Each row comes from the steps of one path. Every step used is in the known rows, and no mark comes twice. Write the path behind each row, first mark first.
Known rows
s -> b -> z: +2.01 -1.12 -1.18 +1.04 -1.64 -4.60 -1.24 +1.72 +0.48 -2.66 +0.49 +6.21 +3.84 -0.83 -1.71 -0.04 +1.10 -1.14 -3.32 -4.49 +0.66 -1.03 +0.47 -2.80 +3.30
c -> z -> y -> x -> q: -0.60 +3.00 -3.69 +2.12 -1.37 +0.69 -0.97 +2.38 -1.04 +0.51 -2.89 +1.91 +5.48 -0.67 -0.69 -5.76 -5.49 +3.29 -2.10 +6.69 +0.79 +5.80 +0.78 -2.46 -4.96
x -> g -> s -> b -> z: +1.78 +4.79 +1.46 +4.57 -1.22 -0.41 -0.79 +0.21 +0.09 -1.29 +1.59 +0.96 +0.51 -1.91 -0.42 -2.30 +2.43 +1.73 -0.52 -3.57 +1.75 +1.17 -2.26 -1.39 +3.12
q -> z: -0.87 +3.47 -1.49 -0.27 -1.13 +1.12 -0.76 -0.11 +0.50 -0.33 -1.14 +1.01 +0.68 -0.40 +3.37 -0.48 +1.51 +3.32 +3.54 +3.63 -0.41 -1.18 +1.05 +0.14 -0.24
z -> g: -1.14 -2.56 +0.88 +1.43 +1.27 +1.00 +1.03 +0.87 -0.62 +5.38 -1.63 +1.22 -0.66 -0.53 +1.55 -2.38 +1.60 -3.12 -0.57 -2.42 -0.91 -1.28 +2.38 +1.83 +0.50
s -> g: -0.67 +4.19 -1.03 +1.47 +2.04 -1.99 -1.17 +0.34 +0.53 -2.61 +1.17 +2.28 +0.05 -0.61 -1.64 +3.01 +2.97 +0.19 -1.88 +2.08 +0.12 +1.65 -0.42 +1.51 +1.77
s -> g -> x -> q -> z: -1.20 +2.34 -4.63 +3.36 +1.64 -2.55 -2.18 +1.25 +1.60 -4.10 +0.81 +3.26 -1.06 -1.33 -1.13 +2.75 +2.50 +1.56 -3.00 +6.25 +0.98 +0.36 -0.08 +2.38 +1.17
y -> x -> g -> z: +0.44 -5.26 +1.24 -2.91 -1.55 -0.59 -1.49 +0.83 +0.05 +1.75 -0.43 -0.81 +2.49 -0.80 -4.06 -2.73 -2.06 +2.22 -3.94 -1.78 +2.10 +6.33 -3.72 -2.35 -0.29
s -> b -> z -> g -> x: +0.82 -4.89 -1.41 +1.86 +0.17 -4.33 -0.93 +2.39 +0.52 -0.10 +0.04 +6.66 +2.44 -1.20 -1.49 -0.76 +2.94 -2.97 -4.29 -5.64 +0.93 -2.51 +0.77 -0.97 +3.42
y -> x -> g -> s: +0.38 +2.01 +2.38 +3.17 -1.05 +2.45 -0.58 -0.57 -0.34 +1.38 -0.53 -3.57 +0.87 -1.94 -2.17 -3.75 -3.26 +4.45 -2.22 -0.06 +1.43 +3.40 -2.72 -1.48 -2.08
y -> x -> q -> z -> c: +0.37 +1.80 -0.69 +0.99 -2.45 -0.59 -0.24 +0.99 +0.76 +0.73 -1.92 +0.20 +3.02 -0.89 -1.30 -1.72 -6.25 +2.35 -1.71 +6.20 -0.43 +1.73 +2.38 -1.53 -2.01
b -> z -> g -> s: +1.29 -2.82 +3.21 +5.72 +0.25 -2.09 +0.67 +1.99 -1.51 +4.15 +0.57 +1.35 +0.76 -1.48 +1.37 -0.29 +0.18 -2.28 -1.80 -4.20 +1.00 -3.24 +2.22 -0.14 +0.74
x -> q -> z -> g -> s: +0.09 +4.26 -2.12 +6.21 -2.57 +1.74 +0.28 +1.68 -0.33 +3.83 -2.96 +2.33 +0.11 -1.91 +3.45 -3.60 -2.15 +0.14 -0.15 +4.59 -1.23 -2.19 +5.44 +1.19 -0.79
c -> z -> y: -1.18 +4.49 -3.05 +0.23 -0.06 +0.90 -0.49 +1.67 -0.82 -0.47 -1.35 +2.09 +3.84 +0.14 +1.29 -4.05 -0.30 +2.24 +1.81 +5.14 +0.79 +4.29 -0.34 -1.25 -3.22
y -> x -> q -> z: +0.30 -0.03 -2.09 +2.52 -3.06 +0.49 -1.27 +1.08 +0.08 +1.28 -3.14 +0.74 +3.17 -1.52 -0.82 -3.05 -6.85 +3.68 -3.63 +5.06 -0.17 +1.59 +2.34 -1.92 -3.10
x -> g -> s -> b -> z -> c: +1.90 +6.38 +2.97 +3.05 -0.56 -1.67 +0.20 +0.18 +0.78 -1.68 +2.80 +0.24 +0.49 -1.28 -0.82 -0.99 +2.99 +0.34 +1.49 -2.39 +1.43 +1.54 -2.20 -0.97 +4.40
g -> z -> c: +1.42 -3.45 +1.71 -7.24 -1.03 -4.36 +0.96 +1.77 +0.96 -0.39 +2.53 +2.09 +1.89 +1.41 -3.17 +2.55 +1.99 -4.49 +0.82 +0.01 +0.70 +2.74 -0.71 -0.48 +3.45
q -> x -> g -> z: +1.38 -0.09 -0.31 -3.81 -1.42 -3.81 -2.37 +0.93 -0.77 +3.54 +0.12 +0.62 +1.99 -1.51 -1.71 +1.23 +4.65 +4.50 -0.27 +1.15 +0.57 +5.97 -4.27 -2.37 -1.61
b -> z -> g: +0.56 -6.76 +2.28 +2.54 +0.91 -3.49 +0.08 +2.20 -1.15 +4.08 +0.34 +2.26 +1.14 -0.61 +1.28 +0.42 +0.49 -2.96 -2.31 -4.78 +0.91 -1.84 +1.78 -0.37 +1.44
q -> x -> g -> s -> b -> z: +2.57 +6.41 +0.49 +2.70 -1.77 -3.56 -2.14 +0.58 -0.94 +1.89 +0.46 +1.32 +2.42 -3.08 -0.83 +0.58 +4.22 +6.04 -0.27 +0.24 +0.44 +2.63 -3.07 -3.11 -1.58
g -> s -> b -> z: +2.69 +5.23 +0.34 +5.38 -2.25 -1.71 -0.10 +1.10 -0.21 -2.17 +0.81 +3.53 +2.47 -2.02 -1.30 -1.12 +0.39 +0.11 -2.04 -2.61 +0.76 -3.09 +1.10 -1.96 +1.40
g -> x -> q -> z: -0.67 -2.19 -4.44 +2.52 -0.54 -0.67 -1.33 +1.15 +1.31 -1.69 -0.52 +1.26 -1.54 -0.88 +0.59 -0.02 -0.68 +1.56 -1.34 +5.45 +1.13 -1.48 +0.57 +1.08 -0.68
c -> z: -1.68 +2.93 -3.46 +0.00 +0.59 +1.64 +0.27 +1.80 +0.08 +1.45 -0.24 +0.52 +1.98 +0.34 +2.42 -0.23 +1.13 -0.57 +4.03 +4.76 +0.01 +0.61 -0.76 -0.37 -2.13
b -> z: +1.50 -4.71 +1.59 +1.38 -0.05 -4.24 -0.68 +1.45 -0.54 -0.33 +1.56 +1.38 +1.53 -0.19 +0.16 +2.26 -0.86 -0.55 -1.79 -2.74 +1.63 -0.80 -0.07 -1.98 +1.05
s -> b -> z -> y -> x -> q: +2.90 -0.74 -1.81 +3.19 -3.44 -5.38 -2.26 +2.33 -0.46 -3.21 -1.85 +7.57 +6.78 -1.67 -4.17 -4.74 -4.64 +1.67 -8.46 -2.42 +1.31 +3.15 +1.96 -4.46 +0.94

Which path is each row?
-2.29 -1.60 -1.90 +0.89 +1.00 +1.59 -0.39 +0.68 +0.65 +2.57 -1.63 +1.70 -1.39 -0.95 +3.73 -1.49 +3.77 +1.13 +2.17 +2.15 +0.00 -3.08 +1.33 +2.40 -0.05
q -> z -> g -> x
-0.32 +7.77 -2.58 +2.92 -1.53 +2.02 -1.13 +1.50 -0.70 -0.87 -1.99 +2.37 +5.62 -1.57 -1.18 -7.37 -1.74 +4.99 -0.54 +3.70 +1.38 +5.86 -1.73 -2.71 -3.44
c -> z -> y -> x -> g -> s -> b
+0.20 +2.88 -3.54 +2.89 -2.81 +0.11 -0.81 +1.27 +0.36 +0.41 -2.13 +2.30 +0.86 -0.84 +2.45 -1.34 -3.01 +1.44 -0.03 +6.04 -0.71 -0.31 +3.61 -0.15 -0.25
x -> q -> z
+0.49 +5.70 -3.39 +6.18 -3.28 +1.20 -0.04 +1.91 +0.07 +2.73 -3.45 +5.12 +1.34 -2.25 +2.54 -4.43 -1.26 -0.26 -1.03 +3.45 -1.50 -2.56 +5.77 +0.53 +0.67
x -> q -> z -> g -> s -> b
+0.25 -0.67 -1.50 -2.50 +0.62 -4.14 -1.66 +1.84 +0.57 -2.29 +1.60 +4.68 +1.63 -0.30 -3.72 +3.57 +3.65 -1.54 -3.63 +0.57 +1.06 +3.46 -1.36 +0.64 +2.68
s -> g -> z
+1.55 +1.20 +1.94 +3.99 -1.87 -0.28 -1.29 +0.42 -0.18 +0.06 +0.00 -0.25 +3.00 -2.43 -3.18 -3.51 -2.84 +3.89 -4.16 -2.67 +1.94 +2.59 -2.44 -3.08 -0.25
y -> x -> g -> s -> b -> z
+0.57 -3.86 +2.71 -4.27 -1.06 -1.63 -0.48 +0.83 +0.64 +1.19 +0.80 -1.48 +2.44 -0.18 -4.32 -1.29 -1.61 +0.93 -2.10 -0.66 +1.74 +6.42 -3.44 -2.04 +0.93
y -> x -> g -> z -> c
+2.41 -0.89 -0.58 +1.52 -2.34 -4.98 -2.13 +1.67 -0.42 -3.70 -1.24 +6.88 +6.48 -1.36 -4.09 -4.10 -2.57 +2.37 -6.85 -4.04 +1.49 +2.71 +0.66 -4.33 +0.85
s -> b -> z -> y -> x
-0.51 +3.92 -0.07 +0.00 -1.88 +1.13 -2.31 -0.56 -0.38 -1.43 -2.68 +0.88 +3.24 -1.26 +0.78 -6.25 -1.94 +8.50 -0.31 +3.37 +1.27 +5.58 -0.44 -1.71 -2.17
q -> z -> y -> x -> g
+1.55 +1.29 +1.18 -5.21 -0.92 -4.98 -1.30 +0.88 -0.16 +2.84 +1.35 -0.12 +1.85 -0.82 -1.99 +2.58 +5.20 +3.20 +1.59 +2.24 +0.24 +6.47 -4.06 -1.94 -0.30
q -> x -> g -> z -> c
+0.24 +3.94 +0.33 +5.19 -0.52 +1.77 +1.31 +0.99 -0.51 +3.89 -1.76 +3.36 +0.61 -2.07 +0.27 -4.39 +2.14 -2.60 -1.34 -3.24 -1.15 -3.52 +3.14 +1.28 +1.07
z -> g -> s -> b
+0.45 +1.58 +0.39 -4.18 +1.41 -5.54 -0.39 +1.76 +1.29 -3.04 +3.28 +3.71 +1.54 +0.49 -4.21 +5.19 +4.45 -3.26 -1.24 +1.90 +0.69 +3.75 -1.25 +1.15 +4.68
s -> g -> z -> c
+0.45 -4.08 +0.76 -3.82 -0.89 -1.29 -1.15 +1.00 +0.29 +1.05 +1.28 +0.47 +0.12 +0.04 -1.37 -1.17 +3.02 -0.27 -0.61 -2.61 +2.04 +5.40 -3.93 -0.74 +3.12
x -> g -> z
+0.60 +0.68 -1.14 -2.16 +0.22 -4.70 -2.24 +1.71 -0.17 -3.93 +0.66 +5.79 +3.11 -0.42 -4.69 +0.33 +2.43 +0.68 -5.37 +0.77 +1.66 +6.46 -0.98 +0.00 +1.92
s -> g -> z -> y
-1.05 +2.89 -2.63 +0.40 -0.48 +1.15 -0.82 +1.68 -1.03 +0.05 -2.19 +1.27 +5.37 -0.41 -0.57 -5.04 -3.33 +3.88 -0.49 +5.23 +0.98 +5.62 -0.67 -2.29 -4.92
c -> z -> y -> x
-0.16 -4.15 -3.44 +2.78 +0.19 -1.49 -0.85 +1.31 +0.95 -1.64 +0.23 +0.80 -1.84 -0.61 -1.62 +0.16 -1.39 -0.58 -3.56 +3.18 +1.36 -0.72 -0.08 +0.95 -0.25
g -> x -> q
+1.32 +0.29 -0.38 +2.82 -2.59 -1.26 -1.59 +0.74 -1.38 -1.18 -3.32 +2.12 +4.45 -1.24 -3.78 -7.13 -8.26 +4.76 -7.45 +2.48 +1.02 +6.49 +1.87 -2.65 -3.86
z -> y -> x -> q
+1.44 +5.20 +1.09 +3.04 -2.36 +0.31 -1.76 -0.50 -0.98 -2.47 -2.25 +1.81 +4.20 -2.16 -4.21 -8.65 -3.68 +6.68 -5.49 -0.92 +1.79 +6.93 -1.42 -2.88 -2.02
z -> y -> x -> g -> s -> b
-0.80 +3.55 -4.21 +3.74 +1.35 -3.09 -2.76 +1.18 +1.03 -5.29 +0.15 +4.60 +0.19 -1.41 -1.83 +0.53 +1.31 +3.36 -4.42 +6.43 +1.47 +2.81 +0.22 +1.86 +0.42
s -> g -> x -> q -> z -> y
+1.08 -0.33 -1.95 -0.46 -1.34 -5.07 -2.66 +2.46 -0.32 -2.96 -0.70 +6.08 +4.52 -1.12 -6.17 -1.23 -1.92 +1.43 -8.80 +2.30 +1.70 +7.58 +0.27 -1.01 +0.21
s -> g -> z -> y -> x -> q
+1.31 +7.54 +1.00 +2.26 -0.97 -0.76 -1.46 -0.51 -1.14 +3.01 -0.01 -2.10 +0.40 -2.61 -0.06 +0.25 +3.75 +6.60 +1.52 +2.65 -0.07 +3.40 -3.30 -1.42 -3.32
q -> x -> g -> s
+0.70 +3.55 +0.12 -0.76 -0.33 -2.06 -1.94 -0.36 -0.74 +3.24 -0.27 -1.35 +0.74 -1.74 +0.00 +0.87 +4.06 +5.93 +1.15 +2.24 -0.24 +4.68 -3.62 -1.69 -2.45
q -> x -> g
+0.86 +3.47 +1.32 +3.05 -1.71 +1.80 -0.92 -0.31 +0.11 +0.33 -0.97 -0.98 +2.22 -2.34 -3.26 -4.64 -2.42 +4.17 -3.09 -1.28 +1.13 +3.09 -2.49 -2.15 -0.85
y -> x -> g -> s -> b
+1.64 -5.54 +0.19 -4.29 -3.10 -3.12 -1.80 +1.88 -1.11 -0.85 -1.60 +3.88 +5.30 -0.32 -5.57 -4.62 -3.39 +2.18 -6.65 -1.09 +2.26 +7.12 -0.91 -3.15 -1.69
g -> z -> y -> x
-1.21 -6.09 -1.86 +3.63 +1.36 -0.15 +0.36 +1.83 +0.04 +4.36 -1.56 +1.77 -2.08 -0.99 +0.33 -2.15 +0.28 -3.62 -3.45 -0.04 +0.14 -2.17 +2.13 +2.59 +0.27
z -> g -> x -> q
+0.87 -2.76 +1.04 -3.43 -1.37 -1.98 -1.88 +0.82 -0.48 -0.77 +0.39 +1.60 +1.51 -0.12 -2.28 -4.14 +1.90 +1.99 -2.24 -2.46 +2.78 +8.38 -3.59 -1.45 +2.23
x -> g -> z -> y
+0.18 +1.96 -1.10 +5.60 -2.92 +2.07 -0.23 +1.40 -0.56 +4.15 -3.65 +0.58 +2.51 -2.49 -0.08 -4.70 -6.33 +2.70 -3.58 +4.13 -0.52 -0.33 +3.91 -0.84 -3.65
y -> x -> q -> z -> g -> s
+1.99 +5.88 +1.79 +4.62 -1.61 -0.99 -1.30 +0.13 -0.48 -2.24 +0.87 +1.90 +1.73 -2.07 -1.04 -4.90 +1.44 +3.49 -1.69 -3.43 +2.20 +3.58 -1.93 -1.95 +2.49
x -> g -> s -> b -> z -> y
+0.99 +3.82 +2.60 +3.09 -1.48 +0.94 -1.50 -0.75 -1.45 -1.27 -1.75 -0.88 +3.03 -1.83 -3.23 -7.48 -4.66 +7.04 -4.49 +0.12 +2.16 +7.30 -1.67 -2.21 -3.05
z -> y -> x -> g -> s
+1.85 -4.18 +2.97 +1.93 -0.91 -4.32 -2.24 +0.99 -1.51 -1.40 -0.01 +1.05 +4.25 -1.06 -2.48 -3.47 -4.19 +4.69 -5.54 -3.00 +3.25 +6.12 -1.49 -3.73 -0.86
b -> z -> y -> x -> g
-3.11 -1.91 -3.73 +1.22 +2.65 +2.00 +0.70 +2.71 +0.15 +4.43 -0.79 +1.08 +0.11 -0.17 +2.73 -1.22 +3.58 -2.82 +2.74 +3.25 +0.34 -1.25 -0.35 +1.87 -1.72
c -> z -> g -> x
+1.85 +8.18 -0.73 +4.51 -2.22 +1.08 +0.32 +0.11 +0.15 -1.81 -0.25 +2.67 +1.28 -2.00 -1.50 -2.47 +0.84 +0.61 -0.74 -1.17 -0.32 -2.70 +1.18 -0.78 +0.48
g -> s -> b
-0.35 -1.06 -1.60 +3.28 -2.50 +1.03 -0.64 +1.50 -0.29 +4.18 -3.99 +1.31 +2.74 -1.79 -0.11 -4.33 -6.12 +2.11 -3.91 +3.82 -0.64 +1.04 +3.49 -0.98 -3.20
y -> x -> q -> z -> g
-1.35 +0.58 -2.30 +1.42 +3.45 -2.60 -1.73 +0.40 +1.36 -4.35 +2.12 +1.88 -1.60 -0.76 -2.74 +4.09 +4.20 +0.49 -2.94 +2.57 +1.44 +0.37 -2.43 +2.55 +1.45
s -> g -> x
+3.01 +6.14 +0.59 +5.62 -2.63 -2.24 -0.69 +0.92 -0.87 -3.32 +0.11 +4.75 +3.58 -2.13 -2.00 -3.31 -0.67 +1.88 -3.39 -2.63 +1.22 -0.74 +1.36 -2.40 +0.42
g -> s -> b -> z -> y
+0.41 +8.33 -0.60 +2.40 -3.32 +1.63 -2.21 -0.49 -0.18 -2.49 -2.92 +2.91 +4.19 -2.37 -0.31 -7.67 -1.49 +8.79 -0.88 +2.76 +1.02 +4.18 +0.00 -2.30 -1.84
q -> z -> y -> x -> g -> s -> b
+3.56 +5.07 -0.19 +7.39 -4.06 -2.44 -1.01 +1.69 -0.99 -2.67 -1.27 +4.82 +5.11 -2.83 -3.67 -5.01 -5.06 +2.73 -6.60 -0.80 +1.23 +0.55 +2.37 -3.53 -0.90
g -> s -> b -> z -> y -> x -> q
-0.35 -1.07 -4.08 +2.63 -0.94 -1.22 -1.83 +1.04 +0.67 -2.94 -1.16 +2.33 -0.34 -0.96 -0.08 -2.66 -1.81 +3.38 -2.72 +5.49 +1.63 +0.90 +0.91 +0.44 -1.45
g -> x -> q -> z -> y
+0.86 +7.26 +0.60 +3.64 -1.20 +1.61 -0.51 -0.56 +0.45 -0.89 +0.70 +0.24 -0.27 -1.82 -0.52 -3.47 +2.82 +2.07 +0.48 -2.07 +0.88 +1.57 -2.25 -0.39 +2.46
x -> g -> s -> b
